Each row comes from the steps of one walk. Every step used is in the known rows, and no mark comes twice. Write the walk behind each row, first mark first.
Known rows:
z-r-y-w-j-c: [-10.4  34.5  15.5  -6.3   4.4  -4.5 -12.1  15.8  43.7 -19.3 -18.0 -15.8
  -9.5  25.0   6.1 -20.9  70.0 -15.3   6.7 -14.4 -45.5   2.6]
r-y: [ 22.4  21.3  28.0  -3.0  -3.5  -7.8 -33.8  -8.8  12.8 -12.3  12.1  -9.1
 -16.0   3.2 -41.1  12.1 -28.8   6.7   0.5 -14.0 -27.8   5.9]
y-w-j-c: [-15.4 -35.3  -9.1  13.9  -8.6   0.4  22.6  20.6  13.3   1.9 -24.3   4.8
  -7.4  -7.2  33.2  10.2  49.2 -10.5  13.9   5.1  -4.2  11.0]
r-y-w-v-f-t: [  4.4  15.3   8.6  -0.3  39.9   1.5 -29.3 -23.0 -27.8   5.6  10.1  23.1
   5.7   1.0 -12.7  25.8  41.0  34.7 -10.9 -35.9 -20.4 -32.3]
t-w-j-c-y: [-16.4  21.1  11.1   3.9  -9.5  -4.8   8.4  47.3 -16.5 -14.1   4.5  -1.8
 -29.2 -15.0   6.1 -44.4   0.1 -25.1 -10.5  55.3   2.3  44.6]
z-w: [ 69.0  -6.4  22.4  24.9  -9.4  11.3  14.8 -21.8  24.0 -27.4  11.3 -29.3
 -16.0   8.8 -44.5  -1.3 -10.4 -38.4   3.6 -16.9 -49.1  -5.2]
c-y: [ -4.3  19.3  11.0   5.9  -3.4   8.9 -32.6 -15.9   3.2 -19.7  17.8 -10.3
 -10.5  -9.7 -40.8 -14.1 -72.3 -17.7  -6.7   2.8  14.9  26.7]
v-w: [ 37.1 -18.7  -5.7  51.4  15.0  -1.9  14.6 -31.8  11.9  12.3  21.2 -14.8
  -3.8   3.3 -44.0  39.6 -19.0  -8.8  -4.4 -21.1  -8.5 -22.8]
z-r-w: [ 36.9  25.5   1.1  20.8   7.7  -5.4 -12.6  -5.2  36.9 -13.6 -23.1 -36.9
  -7.6  25.9 -29.8  -7.4  17.2 -30.1   4.3 -46.6 -20.8  -4.8]
y-w-j-v: [-29.9 -44.4  -2.1  10.1   2.0   8.4   7.5   5.9   5.8  17.4 -14.9  -2.5
   6.1 -24.9  26.5  20.1  33.8  -8.3  -1.5   9.8   8.0 -31.5]
c-y-w-j-v-f: [-58.2   7.3   7.3   7.1   2.8  17.2 -29.0   3.1 -25.7  29.0   5.8   8.0
  10.5 -17.4  -3.4 -14.0  10.1  -1.1 -26.8  24.2  21.3 -11.5]
w-j: [-11.9 -53.7  -4.4 -26.3 -36.5  -6.2  18.0  11.1  16.4  -7.0 -10.7   8.3
  -7.1 -19.1  16.6  10.1 -30.4  -5.8   8.4  36.6  -7.1  -8.9]
y-w: [ 21.4 -35.4   3.3  48.1  23.5   8.7   1.7 -25.5  11.6 -10.7  -5.7 -10.6
 -10.3  -7.3 -27.2  26.0  10.5 -27.6   9.2 -52.8  -6.3  -3.4]
f-t-w-j: [ 10.3 -24.4  -6.7  13.9  50.3 -23.2  42.0 -10.5  -9.5 -30.2  -6.8  -2.7
  -4.6   3.4   3.0  -2.5 -35.3  -1.7  10.0   3.0  -1.2   2.6]
j-c-y: [ -2.2  45.0   4.6 -11.0 -34.9  -0.4 -20.2  17.0  26.1  -9.8   3.5 -11.8
  -6.0  12.8   2.6 -27.8 -42.1  -4.1  18.9  10.2   7.4  62.0]
v-f-t-w-y: [ 19.9   6.2  11.3  11.6  23.3  -5.3   4.1 -28.4 -18.0  18.7   6.5  16.2
  -0.8  21.7 -24.1  -3.9 -10.4  14.3   0.4 -48.4 -24.1 -17.9]
t-f: [ 27.1   1.3   8.7 -21.6 -26.5  -1.7 -28.8 -11.8   6.5 -12.6  11.9  33.2
 -17.6   2.5 -25.7  -2.9 -43.7 -27.7  12.4 -15.4  10.0  16.2]
v-f-t-w-j-c: [ -1.0  -4.3  -1.2  -0.9   1.4 -17.3  27.9   4.2 -13.3  24.4  -4.3  18.6
  17.4  32.4   7.2 -15.3  -8.5  24.7   9.3  -9.6 -15.7   5.8]
z-w-v-f-t: [ 51.9  -3.4   5.5 -16.3  -3.4  14.8  11.8 -31.0  -9.3  -2.3  19.4   9.5
   9.6   7.0 -11.3   3.8  11.8   5.4  -3.1 -17.6 -42.6 -41.8]
j-c-w: [ 28.2  25.6 -12.1  -7.3 -29.2  -2.7  14.9  21.6  16.8 -22.4  -9.0 -23.1
  -0.7  21.3  10.9 -13.8 -14.7  -4.0  18.1   0.0  33.2  62.5]
f-t: [ 28.1 -25.3 -11.8   4.7  35.2 -18.9  24.2 -46.8  26.1 -28.1  -8.2 -11.6
  15.0  21.1  -8.0  23.5 -74.3  11.2  32.1 -44.9  -2.0   1.0]
y-w-v: [ 15.9 -36.0  -8.8   6.6  16.2  19.9  -8.3 -20.1  -7.3  -6.8   2.5  13.6
  -6.0 -32.8   2.4  31.7  32.1 -12.3   2.2 -38.7   3.3 -29.9]

Which walk is each row?
[-59.0   7.7  -1.7   9.0  29.6   7.4 -15.8  -8.8 -26.5  21.8   1.1   8.6
  20.7  -6.4   7.9 -10.6   2.3  12.7 -20.5  16.6  26.3 -12.7] -> c-y-w-j-v-f-t
[-52.4   3.4   3.9   9.1  13.7  15.5 -25.1   4.3 -14.3   6.0   3.5  -3.5
  -0.4 -28.2   1.4 -10.4   0.4 -12.8 -21.0  31.3  27.7  -0.3] -> c-y-w-j-v
[-23.6 -12.9 -19.4 -25.9  -2.3  -2.9  26.8   6.7 -27.3  10.0  -6.8  -5.2
  33.7   4.0  28.6  -2.7 -13.9  26.2 -17.1  39.5  56.4 -11.5] -> c-w-j-v-f-t
[-21.7  11.6   1.1   7.5  14.7  26.8 -42.0 -17.9 -35.5  10.1  20.4  21.7
   0.6 -23.7 -21.9  -4.8   8.1  -4.4 -25.1 -14.0  18.9  -8.3] -> c-y-w-v-f
[ 30.0  -7.7  -9.7   0.1  56.9 -11.8  19.6 -26.1 -16.4 -33.9   7.2   3.1
  -1.8  -7.4   0.3   4.2 -37.4   3.3   9.4 -27.1   4.9  -7.7] -> f-t-w-v
[  1.3 -40.1 -13.6  30.2  -1.4  -6.3  32.5  -6.8   1.6  17.7  10.1   2.9
  -5.0  -9.7  -8.2  36.7   2.7  -0.6 -10.7  28.6  -7.5 -30.7] -> v-w-j
[ 15.1  26.4 -17.7 -42.0 -47.3   8.9   2.4  24.6  -8.5   3.1   2.8   7.1
  13.1  10.7  30.4 -13.2  11.9  20.7   5.5   6.1  33.5  32.1] -> j-c-w-v-f
[-11.3 -57.6  -5.1  24.7   8.6   3.9  19.5   0.3   2.9  -5.2 -15.8   4.8
  -9.0 -21.1   6.0  24.0  32.5 -19.0   1.8  -1.0  -3.6 -16.0] -> y-w-j
[ -4.1 -13.5  -4.5   2.3  45.8 -21.5  32.9  -6.6  -6.0 -12.4  -6.1  -8.8
   7.4  -0.4  19.8  -4.6 -34.5   5.7   7.3  13.0   7.6  -9.7] -> f-t-w-j-v
[-19.6   4.7 -15.3  21.6 -11.5  -5.9  21.5  16.3  -0.4  21.8   9.0   0.8
  -3.8  -0.2   9.0   7.7  11.4   6.9 -10.9  53.4   4.3   5.5] -> v-w-j-c-y
[-20.7  -9.3  19.8  -2.6 -13.7   0.9   2.2  31.7 -21.8  27.6   8.5   0.1
  -4.9 -18.6   3.1 -23.0   1.9 -12.1 -19.1  37.5  -4.5 -18.1] -> t-w-j-v-f
[-37.3 -35.8  -0.5 -44.8 -44.4  -2.9   1.9  20.5  20.2  20.0  -8.6  -4.7
  12.3 -24.2  40.9   5.7 -28.4   8.0   4.8  51.6   7.5 -30.3] -> w-j-v
[  0.9 -28.3 -16.4  -9.8 -12.0   2.1  28.0  15.5 -20.1 -28.4  -6.5  -8.0
  -3.1 -12.8   3.8  -1.0 -13.7  -9.3 -16.6  40.1  48.2  16.4] -> c-w-j
[  3.9  14.9  17.4  -1.9  11.8  11.0 -42.5 -10.0 -26.4  14.2  15.7  22.9
  -5.0 -10.7 -22.5  20.7  50.9  20.8 -18.3 -30.1 -23.5 -30.1] -> r-y-w-v-f
[  8.4 -24.7 -15.3 -49.8  -9.4   4.4  -7.2 -29.7 -13.0  16.3  11.2  36.7
  26.9  -2.3  15.8  20.4 -27.6  38.7   9.2 -30.4  -3.5 -43.8] -> w-v-f-t
[ 15.9  13.6  24.3  32.1  28.2   0.1 -28.1 -13.6  -0.4 -11.7   5.7  -7.3
 -18.2  -0.9 -41.3  21.7  25.2  -3.2  -6.4 -35.2 -25.1  -2.0] -> r-y-w
[-24.3  26.7  21.3  -9.4  13.2   1.3 -24.7   4.7  37.3  -7.2 -11.3 -22.1
   0.5  11.5   1.6 -12.9  57.7 -13.8  -7.0 -11.4 -36.4 -33.1] -> z-r-y-w-j-v
[ -5.9  30.5 -14.8   2.4 -22.2 -14.2  -4.4  49.3 -15.2  15.4 -25.1  -6.8
 -11.9  -3.0  17.4  -7.9  22.7   9.8  -7.7  50.5  17.9  34.9] -> r-w-j-c-y
[  0.1 -21.2   3.0   9.3  16.3 -15.0  23.2 -13.8 -22.0  18.3   1.6  18.3
  14.9  22.4 -13.6  -5.4 -22.3  18.4   1.4 -16.6 -15.7 -15.0] -> v-f-t-w-j
[ -3.1 -18.5 -18.6  19.5 -20.7 -10.7  36.7  14.5  12.9  23.6   2.6   0.4
  -2.4   4.7  16.1  22.8  19.1   7.7   1.3  40.5  -8.3  -7.6] -> v-w-j-c
[ -4.9  10.6  12.3  -5.5   8.3  -3.3  -9.1 -16.3  -1.2  42.2   9.8 -12.3
  35.2  16.3  -0.2  -3.8 -37.3  24.0   3.5 -24.2   2.3 -31.7] -> j-v-f-t-w
[ 25.8  41.3  -7.6 -20.9 -34.4   4.6   3.5  23.0  12.6 -17.8 -10.9 -14.2
 -19.5  10.3  22.9 -15.2  15.1  -1.3  12.4   4.3  22.0  49.7] -> j-c-w-y
[  4.1  32.6  19.9 -11.8  12.3  11.4 -39.0 -14.8  17.4  -2.3   3.0   3.1
   0.2  17.6 -21.6  -8.7  65.3  -6.1  -9.0 -53.9 -45.8 -37.3] -> z-r-y-w-v-f
[-39.4   4.5  -6.9 -36.5 -48.3  -5.7   4.3  40.8  15.0  -3.0 -10.1   9.1
  -6.2  -5.9  38.8 -25.0 -18.1   4.3   7.6  65.3   6.7  37.4] -> w-j-c-y
[ 23.9  23.0 -21.7 -38.0 -36.6   6.3   5.4  25.1   0.4 -21.0  -0.9  -5.0
   2.4   0.8  34.7  -9.6   1.6   9.1  13.0  13.1  40.9  41.7] -> j-c-w-v
[ -8.1  38.4   1.1  16.3  -9.8   5.7 -16.3  11.5  16.1  -8.6  -2.3 -12.0
  -7.4  10.1   2.5 -21.2   1.8 -12.4  12.2  -8.7  10.7  59.2] -> j-c-y-w
[-19.6  40.1 -12.9  -9.7   3.9   5.6 -15.4   1.5  -8.2   9.6  -0.4  15.9
  15.7  15.2  25.8 -17.1  14.8  22.5   9.5 -14.6  14.3  31.2] -> j-c-y-w-v-f-t
